What can hang from each mark
lipor: rares vogav
tuvo: dutos
rares: bomir lipor vema
vogav: lipor vema
vema: rares vogav
dutos: tuvo vitag
vitag: dutos vogav

Each row was made from one small tree. Brackets hold a mark, then the marks that hang from it, in alphabetical order. Every link used is in the known rows. Write each row's tree.
Known rows
(rares lipor): [ 0.33 -0.74 -0.28  1.59 -0.43  2.23 -1.94  0.41  0.34 -2.33  1.85  0.95
 -0.20  1.00 -1.89  0.29  0.59  0.97 -0.94  1.63]
(lipor (rares bomir vema) vogav): [ 1.12  4.44 -3.98  1.13 -3.18  4.37  0.10  0.93  0.57 -0.85  3.05  3.12
  6.51  5.89 -0.62 -2.68  0.10 -0.14  0.39  3.57]
(dutos vitag): [ 0.42 -0.59  0.99 -0.15  0.68  0.09 -1.99 -1.51  1.43 -0.18 -0.24  1.06
 -0.87  0.24 -0.10 -1.13  1.52 -1.11  0.88  3.02]
(vitag dutos (vogav lipor)): [-1.58 -2.32  0.31  2.53 -1.12 -2.42 -1.51 -1.60 -2.38  0.75  0.34 -0.07
 -3.10 -1.48  0.98  0.36 -0.53  0.23 -2.06 -2.68]
(dutos tuvo (vitag vogav)): [-0.89  0.91  3.01 -1.87  3.08 -1.71 -4.18 -0.93  1.42  2.05 -1.62  0.34
 -1.55 -0.66  0.79 -2.61  0.79 -1.91  0.95 -0.22]
(vema (rares bomir lipor) vogav): [-0.11  0.85 -1.66  1.02 -1.59  0.28  3.42  3.33 -0.06 -2.40  0.22  1.31
  0.48 -2.37 -3.38 -0.41  0.84  3.85 -1.32 -4.62]
(tuvo dutos): [ 2.67 -0.95  1.24  3.70  0.10  0.28 -1.74 -2.92  1.82 -3.18 -0.15  2.81
 -0.10 -0.02 -0.85  0.16 -1.30  0.71 -2.19  3.80]
(dutos tuvo (vitag (vogav lipor (vema (rares bomir))))): [-1.26  1.51  1.33 -3.78  1.53 -2.24  3.11  4.30 -1.19  2.44 -1.43 -1.95
  0.43 -2.79  1.54 -0.23 -0.58 -0.93  2.98 -4.03]
(lipor (vogav (vema (rares bomir)))): [ 1.11  2.34 -0.65  0.22 -2.59  2.12  3.77  0.96  1.19 -0.43 -0.59  4.79
  2.53  0.30 -1.41  2.67 -0.45  2.17  1.65  0.97]
(vogav (vema rares)): [ 1.02 -0.75  1.87 -0.84 -1.25  0.57  2.27 -1.86  2.01 -0.51 -1.55  2.03
 -0.95 -1.24 -1.57  3.28  1.30  2.68 -0.21  1.19]
(tuvo (dutos (vitag (vogav lipor (vema rares))))): [ 0.69 -2.75  0.78 -0.29  0.78 -5.25  2.42  0.66 -0.78 -0.60 -3.95 -1.38
 -0.03 -4.79  0.27  1.88 -1.90  0.46 -0.06 -1.60]
(lipor rares): [ 1.54 -0.30 -1.05  1.46 -1.73  3.76 -2.75 -1.76  1.47 -2.21  2.48  0.65
 -0.12  4.37 -1.71  0.21  0.32 -0.12 -1.08  3.29]
(vogav lipor): [ 0.30 -1.69 -0.21  2.67 -2.46  3.08  0.56 -0.51 -0.31 -0.66  2.63 -1.11
 -1.58  2.46 -0.17  1.00 -0.03 -0.52 -0.98  1.94]
(dutos tuvo vitag): [-0.03  1.36  2.74 -2.56  3.08  0.87 -3.09 -0.63  2.70  1.67 -0.98  0.62
 -0.22  0.28  0.99 -1.88  1.26 -1.78  1.63  2.39]
(rares (vema vogav)): [-0.27  0.71 -0.47  0.68 -1.15  0.24  1.79 -3.14  1.53  0.71 -0.80  0.70
 -0.19  0.56 -0.71 -2.15  2.68  1.89 -2.08  0.24]
(vitag (vogav lipor vema)): [-0.44 -2.43  0.20  1.89 -1.39  0.13  1.35 -1.30 -1.79  0.35  0.86 -1.82
 -3.34  0.41  0.21  2.61 -0.66 -0.70 -0.17 -0.43]
(tuvo (dutos (vitag (vogav lipor vema)))): [ 0.81 -2.82  0.00  1.29  1.77 -3.72  0.54 -0.59 -1.34 -0.54 -2.29 -2.04
 -1.18 -2.80  1.43  1.15 -2.52 -1.79  0.52  0.54]
(vitag (dutos tuvo) vogav): [-1.34  0.78  3.59 -0.38  2.53 -2.53 -4.45 -2.77  0.76  2.08 -1.66  2.53
 -2.46 -2.16  1.33 -1.18  0.34  0.35 -1.15 -2.50]
(tuvo (dutos vitag)): [ 2.20 -0.80  1.10  1.50  1.92 -1.80 -2.27 -1.93  1.74 -1.92 -1.74  1.80
  0.66 -1.56  0.05 -1.25 -0.86 -0.76 -0.38  3.80]
(vitag dutos vogav): [-0.90 -1.11  1.74  1.94  0.01 -3.02 -3.37 -3.72 -0.45  0.31 -0.89  3.06
 -3.13 -2.23  0.12 -0.38  0.54  1.22 -2.10 -1.73]

Write each row's tree
[ 0.50 -0.83  0.53 -1.31 -0.32  0.72  1.89  1.23  0.98 -1.73 -1.02  0.75
  0.44 -2.00 -2.36  3.44  0.91  3.35 -0.20 -0.18] => (vogav (vema (rares lipor)))
[-0.77 -1.39  1.79  0.41  1.00 -3.42 -1.39 -4.13 -0.61  1.02 -1.92  2.47
 -3.67 -3.21  0.83  2.02  0.35  1.02 -0.76 -1.48] => (vitag dutos (vogav vema))
[-0.94 -2.41 -0.10 -0.51  0.45 -1.91  0.81 -0.15 -1.89  1.51 -0.93 -2.87
 -2.62 -0.88  1.21  1.23 -0.14 -2.00  1.49 -0.15] => (dutos (vitag (vogav lipor vema)))
[ 0.78  2.10 -2.60  1.23 -0.78  3.63  1.53  2.68 -0.61 -1.54  1.61  2.94
  2.71  1.35 -0.99  2.02 -1.27  0.50  2.17  1.70] => (rares bomir (lipor (vogav vema)))
[ 1.14 -1.72 -2.37  0.59 -1.91  4.33  1.24  0.00 -0.41 -1.07  2.63 -3.06
 -0.64  4.02 -0.33  3.46 -0.88 -1.12  0.36  2.53] => (vogav (lipor rares) vema)
[-1.26 -0.09 -0.10 -0.35  0.88 -0.08 -3.85  0.18 -0.90  1.52  0.88 -2.10
 -0.85  1.11  1.32 -0.39 -1.39 -1.09 -1.14 -3.08] => (vitag (dutos tuvo) (vogav (lipor rares)))
[-1.91 -0.55  2.87 -2.89  1.27 -3.19  1.17  0.18 -0.59  3.15 -3.22 -0.66
 -1.77 -4.31  1.71  2.55 -0.42  1.70 -0.10 -5.25] => (vitag (dutos tuvo) (vogav lipor (vema rares)))
[-0.65 -0.23 -0.53 -3.29  2.47  0.40 -1.53  1.71 -0.35  2.17 -0.29 -4.70
 -0.52  1.59  1.59  0.57 -1.02 -3.35  2.51 -0.62] => (dutos tuvo (vitag (vogav (lipor rares) vema)))
[-0.76  2.62  2.74 -4.19  2.72 -3.13  1.11  2.23  0.64  2.08 -2.65  1.16
  0.35 -3.46  0.76 -0.93  0.47  0.02  2.76 -2.85] => (dutos tuvo (vitag (vogav (vema (rares bomir)))))
[-0.07  3.04 -1.55  0.53 -0.95  1.82  0.85  2.66 -1.09 -1.73  3.36  1.42
  4.24  1.31 -0.32 -3.40  1.51  1.08 -0.37  1.38] => (rares bomir lipor vema)
[-1.49  3.61 -1.98 -2.98  1.07  0.03 -0.67  4.27 -1.78  1.88  2.32 -3.69
  4.43  2.97  2.39 -5.50  0.12 -3.15  1.66 -1.29] => (dutos tuvo (vitag (vogav (lipor (rares bomir vema)))))
[ 0.33  2.18 -3.87  0.95 -3.43  4.05  2.10  2.62 -1.67 -1.13  5.40 -1.85
  4.40  5.36  0.50 -2.64  0.20 -0.99 -0.40  1.93] => (vogav (lipor (rares bomir vema)))
[-0.89  0.02 -0.62 -1.80  1.50  0.60 -3.52  2.02 -0.29  1.40  0.81 -4.13
  0.03  2.64  0.91 -1.83 -0.86 -3.25  0.97 -0.87] => (dutos tuvo (vitag (vogav (lipor rares))))
[-0.91 -0.48 -1.76  1.05 -2.28  1.10  3.74 -1.16 -0.19  1.06  0.45 -2.43
 -0.13  1.30 -0.01 -1.30  1.79  0.92 -1.83 -0.86] => (rares (vema (vogav lipor)))
[-0.77  0.59 -1.74  0.32 -0.18  0.55  1.21 -0.12  0.59 -0.50 -0.17 -0.44
  1.17 -0.26 -1.58 -2.06  2.38  2.36 -1.93 -1.08] => (rares lipor (vema vogav))
[ 1.23  0.06 -3.36  1.08 -2.30  4.88  2.66  2.28 -1.78 -1.73  4.64 -2.14
  0.75  4.23  0.14  2.07 -1.53 -1.48  1.23  1.75] => (vogav (lipor (rares bomir)) vema)
[ 1.36 -1.55  2.06 -0.71  2.00 -6.09  0.49 -1.35  1.08 -0.93 -5.33  1.78
 -0.07 -5.59 -0.66  1.07 -0.96  1.46 -0.25 -0.52] => (tuvo (dutos (vitag (vogav (vema rares)))))
